Every row comes from one small tree of marks. Brackets hold a mark, then the marks that hang from it, in alphabetical order. Every link used is in the known rows. Which tree was each row made from?
Known rows:
(E B): [ 1.27  0.07 -1.33 -2.79  2.00 -0.42 -2.62  0.71  0.06 -0.36  0.07 -0.65
 -0.38  0.81  0.88  1.40 -1.55 -0.61 -2.13  2.53 -1.04 -0.15  1.08  1.04
 -0.43  0.76  2.19  0.50 -0.15]
(R F L): [ 0.14  2.02 -1.98 -2.43  0.57 -1.96  2.56  1.02  1.11  0.44  1.08  1.20
 -2.98 -0.38  0.59  0.47 -3.64 -1.37 -0.11  2.54 -1.01  1.08 -0.55  0.73
 -1.63  0.86  4.04 -0.35  1.85]
(P F (H (K X))): [ 1.22 -0.56  3.41 -1.18 -1.67 -0.24 -1.76  3.73 -2.71  0.87  1.06 -0.45
  2.18  0.89  2.25  0.58  3.22 -2.17 -0.73  4.24 -0.60  1.84  2.14  1.75
  1.00 -0.18  0.61  3.83  1.32]
(F (P (H (K X))) (R (L G))): [-0.37  2.42 -0.85  0.11 -2.81 -1.14  0.48 -1.16  1.57  1.67  0.57 -0.19
  2.74  0.74 -0.07 -0.13 -2.51 -5.13 -1.98  4.60 -0.39 -1.55  1.11  0.95
  0.61  1.00  2.51  1.84  0.38]
(E B U): [ 1.47  2.23 -1.90 -3.78  3.28  0.20 -3.11  1.68  0.61 -0.98 -1.77  0.04
 -1.19  1.11  1.14  3.05 -1.77 -2.18 -2.60  4.77 -2.51 -1.40  0.39  1.73
 -0.87  2.26  3.37  0.30 -0.38]
(P (F (R L)) H): [-0.20  1.30  0.90  0.55 -3.35  0.96  0.85  1.69  2.30  2.53  3.15 -1.14
  2.34  0.14  1.88  0.87  1.16 -3.37  0.06  3.60  0.58  0.76  1.08  2.11
  0.34  1.08  5.17  4.09  0.40]
(D G): [-0.87 -0.13 -0.18  0.51 -0.19 -0.70 -3.52 -0.36 -0.56  2.98 -0.47  0.64
 -1.54  1.21  1.35  0.42 -0.79  0.97  0.96  2.44 -2.63  1.04 -0.55  2.32
 -2.38  0.81 -0.01 -0.45  0.56]
(P (F R) H): [-0.04  0.11  1.47  1.54 -3.54  1.46 -0.63  2.10  1.50  2.36  3.14 -1.02
  2.35  0.74  2.28  0.02  2.73 -3.07  1.06  2.92  0.76  0.93  0.77  1.44
  0.88  0.76  3.99  4.62  0.20]
(P (F (R L)) (H (K (X (Y U))))): [ 1.90  0.58  3.63 -1.59 -2.72 -0.15  0.79  3.12  0.60  1.52  1.50 -1.53
  3.48  1.54  2.04  0.30  2.44 -5.35 -1.03  6.15 -0.23  0.59  2.43  1.54
  2.77 -0.45  2.73  4.34 -1.30]
(G (D V) (L R)): [-3.85  4.62 -2.25 -1.93  0.87  0.60 -2.29  1.70 -2.26  4.87  0.25  0.94
 -1.47  0.18  1.91 -0.71 -2.66 -5.95 -0.92  2.22 -2.70 -1.65 -1.34  0.76
 -3.97  0.90  6.54  0.33  1.48]
(H (K (X (Y U))) (P (F (R L)))): [ 2.50 -0.52  1.85 -4.95 -0.92 -3.54 -0.98  2.76 -0.26  1.48 -0.03 -0.59
  2.11  2.08  1.79 -1.13 -0.82 -6.31 -1.47  7.55 -0.44 -0.17  1.19  0.00
  4.25 -0.54 -0.53  0.96 -1.96]
(P (F (R L))): [-1.48  0.15 -1.47 -1.56 -3.61 -0.58  0.65  0.54  2.06  3.19  1.88 -0.20
  1.59  0.86  0.76  0.31 -0.35 -3.80 -0.99  2.59  0.62 -0.55 -0.18  0.91
  1.13  0.97  4.09  2.06 -0.64]
(R (F (P (H K))) (L (G D))): [ 0.33  5.02 -1.98 -2.31 -0.72 -1.95  1.54  0.85  0.33  0.31  0.48  2.41
 -0.15  1.34  1.46 -0.02 -3.47 -5.11 -0.45  4.85 -1.13 -0.48 -0.40  0.30
 -2.77  0.90  3.53  1.85  3.25]
(V (D (G (L (R (F (P H))))))): [-3.17  2.30 -0.67  0.77 -1.80  1.55 -2.46 -0.29 -1.44  0.73 -0.14  1.97
 -0.80  1.48  2.48  0.16 -3.09  0.32  0.82  3.99 -2.16 -0.06 -1.78  3.26
 -5.53  1.09  4.75  1.07  2.25]
(L (G (D V))): [-1.52  1.13 -2.64 -1.59 -0.60 -1.32 -3.78 -0.39 -0.84  3.44  0.96  1.17
 -0.91  1.83  2.10 -1.47 -2.33 -5.23 -0.64  1.62 -2.46 -0.55 -0.22  0.88
 -1.29  0.47  2.73  2.06  1.34]
(K (H P) (X (Y (U E)))): [ 6.20 -1.56  4.94 -2.13  0.59 -1.66 -3.11  1.45  1.96 -1.30 -2.07 -0.56
 -0.31  2.50  0.75 -0.64 -0.18 -3.70  1.99  6.94 -0.13  0.52  1.13 -0.55
  4.52 -1.14 -0.44  2.06 -2.68]
(Y (U (E B))): [ 2.09  0.54  0.88 -2.98  0.56  0.59 -4.07  0.81  0.81  0.16 -2.06  0.44
 -0.50  2.51  0.91  0.92  0.61 -1.00 -0.96  2.67 -0.87  0.52  1.57  1.01
  1.96  0.22  1.33  1.31 -3.05]
(F P): [-0.78  1.96 -1.78 -1.34 -0.39  0.14 -0.50 -0.67  0.47  1.53 -0.67  1.92
  1.32  1.19  0.14 -0.77 -0.74 -1.46  0.73  1.41 -0.26 -1.16 -0.53  0.68
  0.74  0.04  0.74 -0.61  0.79]
(G (D V) (L (R (F (P (H K)))))): [-2.60  6.43 -1.22 -1.19  1.08  0.74 -1.03  3.32 -2.87  2.92  0.20  1.46
 -1.03  0.30  2.53 -1.46 -2.58 -6.69  0.01  3.89 -2.76 -1.77 -1.87  0.27
 -4.42  0.75  5.84  0.75  2.83]
(H K (P F)): [ 0.11 -0.53 -0.05 -4.43  0.12 -2.56 -3.26  2.91 -2.11  1.04  1.36  0.42
  1.19  1.39  2.12 -0.21 -0.56 -3.50 -0.99  4.36 -0.33  0.72  0.52  0.91
  1.08  0.78 -1.48 -0.31  0.91]
(K (X Y)): [ 2.24 -1.25  1.27 -2.65  0.62 -2.19  0.07  0.26 -0.51  1.52 -1.27  0.44
 -0.02  1.30  0.31 -1.42 -0.27 -1.89  0.34  3.22 -1.41  0.06  0.70 -0.02
  2.15 -1.41  0.94  1.11 -0.83]
(L (G (D V)) (R (F (P H)))): [-1.55  1.89 -2.88 -0.87 -2.42 -1.86 -2.17  0.83  0.37  3.51  0.66  3.08
 -0.58  2.03  1.18 -2.76 -3.17 -7.39  1.06  4.00 -2.32 -1.79 -2.68  1.52
 -2.93  0.46  4.21  3.94  3.32]
(H (P (F (R (L G))))): [-0.02  0.04 -1.98 -2.86 -2.42 -2.93 -1.77  0.45  2.14  3.19  2.46  0.07
  1.18  0.69  1.46 -0.21 -3.05 -4.86 -0.65  4.89  0.38 -0.38 -0.61  1.24
  0.95  1.56  2.44  1.71  0.23]
(G (D V) (L (R (F (P H))))): [-2.28  6.52 -1.48 -0.47  0.73  1.03 -0.66  2.87 -1.77  3.53  0.12  1.64
 -1.29 -0.12  2.50 -1.46 -2.78 -6.20  0.85  3.70 -2.50 -1.75 -2.23  0.43
 -4.29  0.68  6.84  1.27  2.69]
(X Y): [ 1.02  0.06 -0.02 -3.35  1.17 -1.03  0.70 -0.27  0.86  1.55  0.79  0.70
  0.99  1.78  0.77 -1.48 -0.61 -2.44  1.21  1.93 -0.94 -0.79 -0.16  0.86
  0.56 -0.66  1.64  0.73 -0.32]
(E B (U Y)): [ 2.26  2.22 -2.11 -3.06  4.99 -0.96 -2.36  1.44  1.13 -1.58 -2.25  1.50
 -2.25  0.36  1.22  3.11 -1.25 -2.78 -2.11  5.41 -1.90 -1.34 -0.45  1.50
 -1.21  2.04  2.80  1.36 -1.88]
(D (G (L (R F))) V): [-1.90  2.33 -0.96  0.45  1.03 -0.88 -3.36  1.13 -1.72  4.50  0.17  0.34
 -2.94 -0.97  1.69 -1.01 -4.95 -1.61  0.60  3.94 -4.86 -1.12 -3.52  3.98
 -5.18  1.32  3.17 -0.61  2.13]
(P (F (R (L (G (D V))))) (H K)): [-1.08  2.07  0.40 -0.43 -3.01  0.13 -1.29  2.35 -0.05  2.66  2.96 -1.19
  2.59  1.18  2.98 -0.37  0.06 -6.98 -1.61  4.43 -1.15 -0.05  1.27  1.73
 -0.43  1.11  4.13  4.33  0.97]
(D (G (L (R (F (P (H K)))))) V): [-1.52  3.76  0.10  0.91  1.15 -0.25 -3.32  1.80 -2.48  3.57 -0.22  0.34
 -1.15 -0.73  2.02 -1.17 -4.25 -2.30  0.62  5.14 -4.98 -1.47 -2.90  4.26
 -5.19  1.25  2.07 -0.28  2.92]
(B E): [-0.37 -1.86 -0.52 -0.74 -1.18 -0.24 -2.31  0.27 -1.82  0.70  0.15  0.12
 -0.99 -0.29 -0.75 -0.58 -0.30  0.77 -0.21  1.58 -0.06 -0.41  0.24  0.35
 -0.06 -0.45  2.56  1.21 -0.73]

Write each row's tree:
[ 0.37 -0.19 -1.08 -0.84  1.00 -0.62 -2.12  0.89 -1.02 -0.28 -1.75  1.82
 -2.48 -0.66 -0.49  0.82 -0.01 -1.04 -0.31  3.86 -0.74 -1.41 -0.97  0.68
 -0.61  0.59  3.12  1.94 -2.17] | (B (E (U Y)))
[ 1.97 -0.57  4.31 -0.57 -2.85  0.47 -0.60  3.45 -0.17  1.35  1.45 -1.35
  3.47  2.21  2.41 -0.48  3.92 -5.07  0.00  5.45 -0.05  0.87  2.11  0.93
  3.27 -0.69  1.58  4.94 -1.41] | (P (F R) (H (K (X (Y U)))))
[ 1.15  2.68 -0.08  0.46  0.02  0.22  1.15  1.70  0.54 -0.39  0.45  1.88
 -0.71  0.53  1.42 -1.11 -0.55 -1.18  2.63  2.75 -0.32  0.55 -1.10  0.25
 -0.60  0.17  2.01  1.25  2.42] | (R (F (P H)))
[-1.27  4.46 -2.21  1.02 -3.06  0.42  0.87 -1.49  3.26  2.77  1.13  0.51
  2.49  1.23  0.88 -0.20 -2.11 -5.96 -0.25  3.69  0.15 -1.71  0.41  0.32
 -0.41  1.19  4.96  2.33  0.45] | (F (P H) (R (L (G D))))
[-1.20  2.20 -0.11  1.82 -1.87  1.43 -0.11  0.12  0.93  0.95  1.08 -0.23
  2.60  1.33  0.82 -1.11  0.46 -3.87  0.43  2.47  0.23 -0.98  0.74 -0.10
  1.07  0.76  1.51  0.89 -0.10] | (F (P (H K)) R)
[ 2.69  0.12 -1.17 -1.84  2.83 -2.21 -3.16 -0.64  0.80 -1.10 -2.58  2.27
 -1.95  0.59  0.11  0.36 -1.16 -1.00 -1.14  2.66 -0.12 -0.46 -0.44 -0.34
 -0.31  0.90  0.82  2.28 -3.72] | (U (E B) Y)
[-1.89  1.17 -2.31 -1.41 -3.79 -0.87 -0.87  0.42  1.59  4.27  1.90 -0.13
  1.35  1.36  1.77 -0.97 -1.67 -6.53 -1.19  3.08 -0.81 -1.45 -0.69  0.82
  0.65  0.86  4.84  3.12 -0.10] | (P (F (R (L (G (D V))))))
[-2.41  5.74 -1.40 -1.23  2.17  1.39 -1.94  1.75 -2.74  3.57  0.31  0.23
 -1.65 -0.11  3.10 -0.50 -2.26 -4.44 -0.63  1.70 -2.54 -0.84 -0.49 -0.21
 -2.92  0.64  5.67 -0.47  1.08] | (G (D V) L)
[ 2.17 -1.16  1.77 -1.12 -0.69 -0.40 -3.13  2.04  1.73 -0.61  1.77 -0.58
  0.11  1.32  1.52  1.03 -0.21 -2.99  1.55  4.62  0.96  0.71  0.09  0.74
  1.34  0.84  0.97  1.66  0.67] | (K (H (P F)))
[ 1.09 -1.16  0.74 -3.50  1.61 -3.55 -3.51  2.07 -3.22  0.42 -0.52  0.11
 -1.07  0.80  1.48 -0.53 -1.52 -2.44 -1.43  4.63 -1.17  1.60  1.70 -0.26
  1.74  0.19 -2.29 -1.55  0.37] | (H (K X) P)
[-3.26 -0.33 -3.57 -2.47 -2.13 -2.40 -4.18 -0.51 -0.33  5.12  0.87  2.05
 -0.64  2.18  0.71 -1.72 -2.96 -7.11 -1.01  2.21 -2.62 -1.61 -1.39  2.09
 -2.48  0.69  4.03  2.95  1.86] | (L (G (D V)) R)
[-0.61  0.53  0.81 -0.97 -3.55 -0.42 -0.48  1.61  0.56  1.91  3.54 -1.20
  3.09  1.02  1.73  1.06  0.38 -5.06 -2.03  4.28  0.10  0.26  1.53  2.32
 -0.35  1.52  3.29  4.44  0.92] | (P (F (R (L G))) (H K))
[-1.48  2.90 -0.30  0.74  1.95  0.17 -4.08  0.42 -2.18  4.21  0.11 -0.72
 -2.05 -1.15  2.42 -0.42 -4.18 -0.34  0.17  3.18 -4.85 -0.74 -1.94  3.90
 -3.99  1.19  2.12 -1.31  1.33] | (D (G L) V)
[ 2.86 -0.80  2.18 -4.92  2.08 -3.30 -2.45  2.44 -2.04  0.39 -1.02  0.10
  0.16  1.97  1.76 -1.18 -0.75 -3.98 -0.56  5.99 -1.36  0.93  1.76  0.13
  3.32 -0.89 -2.44 -0.73 -1.03] | (H (K (X (Y U))) P)
[-1.84  1.45 -2.31 -2.22 -2.77 -2.46 -1.87  0.91 -0.52  2.35  0.38  3.52
  0.10  3.10  0.60 -1.36 -1.54 -7.21  0.00  4.09 -1.07 -1.36 -1.73  0.58
 -3.30  0.80  3.07  3.89  3.13] | (L (G D) (R (F (P (H K)))))
[-0.42  1.56  0.63  1.95 -2.09  0.74 -0.25  0.30  0.34  0.94  0.07 -0.34
  2.30  1.28  0.68 -1.25  0.69 -3.74  0.10  3.23 -0.02 -0.73  1.10 -0.53
  1.99  0.29  1.16  1.04 -0.41] | (F (P (H (K X))) R)
[ 0.65 -1.04 -0.70 -3.15 -2.37 -4.11 -0.53  0.31  0.08  1.76  0.18  2.82
  1.06  2.27 -0.84 -1.99 -2.70 -5.91 -0.13  5.38 -1.36 -1.95 -1.98  1.98
 -1.68  0.16  1.48  4.21  2.56] | (L G (R (F (P (H (K (X Y)))))))
[ 1.04  0.22  1.19 -2.55 -1.13 -1.75  0.51  2.32  0.14  1.04 -1.03  2.48
  0.53  2.20  0.02 -1.73  0.08 -4.67  1.32  5.13 -1.12 -0.62 -0.97  1.38
  0.48 -0.93  1.50  2.35  0.88] | (L (R (F (P (H (K (X (Y U))))))))
[-1.32  4.71 -2.40  1.45 -2.43  0.50  0.25 -1.32  3.01  3.19  1.23 -0.05
  2.17  0.61  1.30 -1.30 -3.18 -6.54 -0.10  3.77 -1.04 -2.17 -0.04  0.98
 -0.16  1.01  5.04  2.14  0.64] | (F (P H) (R (L (G (D V)))))
[ 0.18  3.78 -2.61 -2.43  0.03 -1.64  3.25  0.33  1.67  0.33 -0.32  2.26
 -1.20 -0.09  0.11 -0.23 -4.01 -1.82  0.51  3.20 -0.67 -0.51 -1.49  0.47
 -0.92  0.65  3.34 -0.86  2.03] | (R (F P) L)
[ 1.70 -1.36  1.41  0.14 -1.72 -0.23 -2.76  1.56  2.70 -0.23  2.33 -1.18
  0.33  1.47  1.39  0.63 -0.36 -4.04  1.42  4.62  1.37  0.28 -0.08  0.06
  1.91  1.20  1.80  1.97 -0.14] | (K (H (P (F R))))
[ 0.71  1.76  1.07  0.96 -1.56  0.38  0.75  0.14  0.90  0.89 -0.01 -0.35
  3.21  1.72  0.71 -2.10  0.52 -4.71  0.60  3.93 -0.17 -1.63  0.81 -0.62
  2.32 -0.37  1.10  1.50 -0.91] | (F (P (H (K (X Y)))) R)
[ 0.15 -0.53 -0.94 -1.58 -1.83 -1.69 -2.01  1.51  1.40  2.74  1.95 -0.01
  0.79  0.92  1.94 -0.84 -0.92 -3.78  0.70  3.99  0.66  0.28 -0.55  0.20
  1.98  0.99  1.54  1.09 -0.26] | (H (P (F R)))
[ 0.38 -0.27  1.80 -0.66 -3.83 -1.37 -0.67  1.96 -0.18  1.89  2.26 -1.34
  2.74  0.81  1.46  0.88  0.61 -4.96 -2.47  5.32 -0.16  0.66  1.94  1.77
  0.77  0.87  2.84  4.82  0.43] | (P (F (R (L G))) (H (K X)))
[-2.95  6.00 -2.67 -1.54  0.60  0.26 -0.79  2.22 -1.84  3.82 -0.49  2.07
 -1.74  0.34  1.90 -1.79 -3.57 -6.39  0.31  3.15 -2.51 -2.41 -2.86 -0.17
 -3.91  0.68  6.44  0.26  2.22] | (G (D V) (L (R (F P))))
[ 1.92 -0.10  3.26 -1.26  1.31 -0.53 -0.75  2.11 -2.11  0.04  0.70 -0.66
  0.90  0.87  1.76 -0.24  1.45 -2.03 -0.07  3.61 -1.43  1.64  2.57  1.21
  0.43 -0.57  0.53  1.97  0.73] | (P (H (K (X Y))))
[ 7.36 -1.41  4.74 -2.82  1.58 -1.64 -3.85  1.74  2.20 -2.33 -2.41 -1.25
 -0.09  2.63  0.93  0.08 -0.88 -3.62  0.84  7.97 -0.33 -0.03  1.41 -0.52
  4.41 -0.99 -0.18  2.23 -3.05] | (K (H P) (X (Y (U (E B)))))
[-1.69 -2.31 -2.94 -2.72 -2.76 -3.90 -1.70 -0.28  0.88  2.85  1.72  2.84
 -1.62  1.66 -0.74 -0.76 -3.34 -4.33 -0.42  2.56 -1.02 -0.78 -2.45  2.26
 -2.94  1.38  3.22  3.45  2.65] | (L G (R F))
[-1.85  5.21 -0.02 -1.74 -0.20 -0.28 -0.38  3.10 -3.12  2.22 -1.12  2.07
 -0.86  1.01  1.63  0.06 -0.73 -5.61 -0.59  4.59 -1.14 -0.82 -0.88 -1.30
 -3.88  0.65  5.30  1.58  2.26] | (G D (L (R (F (P (H (K X)))))))
[-1.58  2.65 -3.28 -3.07 -0.19 -1.93 -1.18 -0.93  0.49  3.37  1.03  0.79
 -0.85  0.55  1.23  0.14 -4.41 -4.72 -2.05  2.47 -2.50 -0.48  0.32  1.85
 -1.93  0.95  4.35  0.90  1.50] | (R (L (G (D V))))
[-0.37  1.08 -2.19 -2.77 -2.48 -2.60 -2.01  0.80  1.69  3.47  1.83  0.53
  0.96  1.54  2.23 -0.41 -2.43 -6.24 -0.52  5.03  0.30 -0.35 -0.43 -0.01
  0.76  1.32  3.02  1.84  0.16] | (H (P (F (R (L (G D))))))
[-2.26  3.08 -1.85 -2.58 -0.19 -0.85  0.67  0.96 -0.59  2.49  0.43  2.20
 -0.81 -0.28 -0.38  0.44 -3.15 -2.81 -0.43  2.77 -0.55 -1.85 -2.61  1.28
 -3.84  1.36  4.98  0.32  2.17] | (G (L (R (F P))))
[ 3.01 -1.40  2.58 -4.27 -1.47 -3.29 -2.99  2.54 -0.73  1.29 -1.22 -0.16
  1.98  2.99  1.71 -2.28  0.26 -5.93 -0.77  6.84 -0.25 -0.39  0.73 -0.96
  4.91 -0.56 -1.76  1.61 -3.06] | (H (K (X (Y (U E)))) (P (F R)))
[ 1.05  4.54 -1.15 -1.13  0.24 -0.65  3.24  1.04  1.91  0.00  0.55  1.71
 -0.70 -0.52  0.82  0.01 -3.09 -1.68  1.08  3.89 -0.62  0.30 -0.64  1.19
 -1.42  0.58  3.89  0.43  2.63] | (R (F (P H)) L)
[ 2.08  2.34  2.67 -1.69  0.44  0.51 -0.22  1.46 -0.59  0.25 -1.26  0.86
  3.07  1.94  1.19 -0.85  1.63 -2.93  0.88  4.66 -0.96 -0.37  1.64  1.29
  2.24 -1.29 -0.39  1.27 -0.03] | (F (P (H (K (X (Y U))))))
[ 4.86 -1.53  3.35 -1.91 -1.31 -2.49 -0.49  1.42  2.99 -0.18  0.23 -1.48
  1.17  1.42  0.77 -0.40 -1.65 -5.41  0.88  7.80  0.58 -0.73  0.30 -0.47
  3.75 -0.47  1.77  2.60 -1.34] | (K (H (P (F (R L)))) (X Y))
[-1.81  1.82 -2.59 -1.72 -2.01 -2.29 -2.53  1.27 -0.83  3.01  0.49  2.91
 -0.31  2.36  1.25 -2.67 -3.01 -7.95  0.23  4.19 -2.61 -1.84 -2.31  1.33
 -2.98  0.56  3.13  3.53  3.38] | (L (G (D V)) (R (F (P (H K)))))
[ 0.45 -0.90  2.87  0.64 -3.27  0.08 -1.28  3.10 -1.23  1.35  1.77 -1.48
  2.32  1.13  2.02  0.02  3.08 -3.82 -0.77  4.24  0.12  1.25  1.94  0.60
  1.84  0.28  1.74  4.24 -0.10] | (P (F R) (H (K X)))
[ 4.93 -2.54  3.74 -1.03 -1.32 -2.08 -1.56  1.75  2.41 -0.29  0.20 -1.42
  1.10  1.96  1.03 -1.04 -0.37 -5.15  1.72  7.29  0.72 -0.53  0.01 -0.98
  4.21 -0.77  0.85  3.03 -1.50] | (K (H (P (F R))) (X Y))
[-2.32  3.62 -3.99 -0.80 -3.30 -0.83  0.75 -2.57  3.13  3.20  0.12  1.29
  1.86  1.84 -0.11 -0.78 -3.32 -6.22 -1.08  2.85  0.07 -2.86 -0.70 -0.46
  0.26  1.22  4.13  0.83 -0.37] | (F P (R (L (G D))))
[-1.21  3.88 -0.21  1.51  0.86  0.19 -2.95  1.34 -1.27  4.19 -0.18  0.47
 -1.46 -1.12  1.89 -1.17 -4.45 -1.78  1.51  4.97 -4.66 -1.55 -3.36  4.42
 -5.12  1.18  3.24  0.15  2.77] | (D (G (L (R (F (P H))))) V)
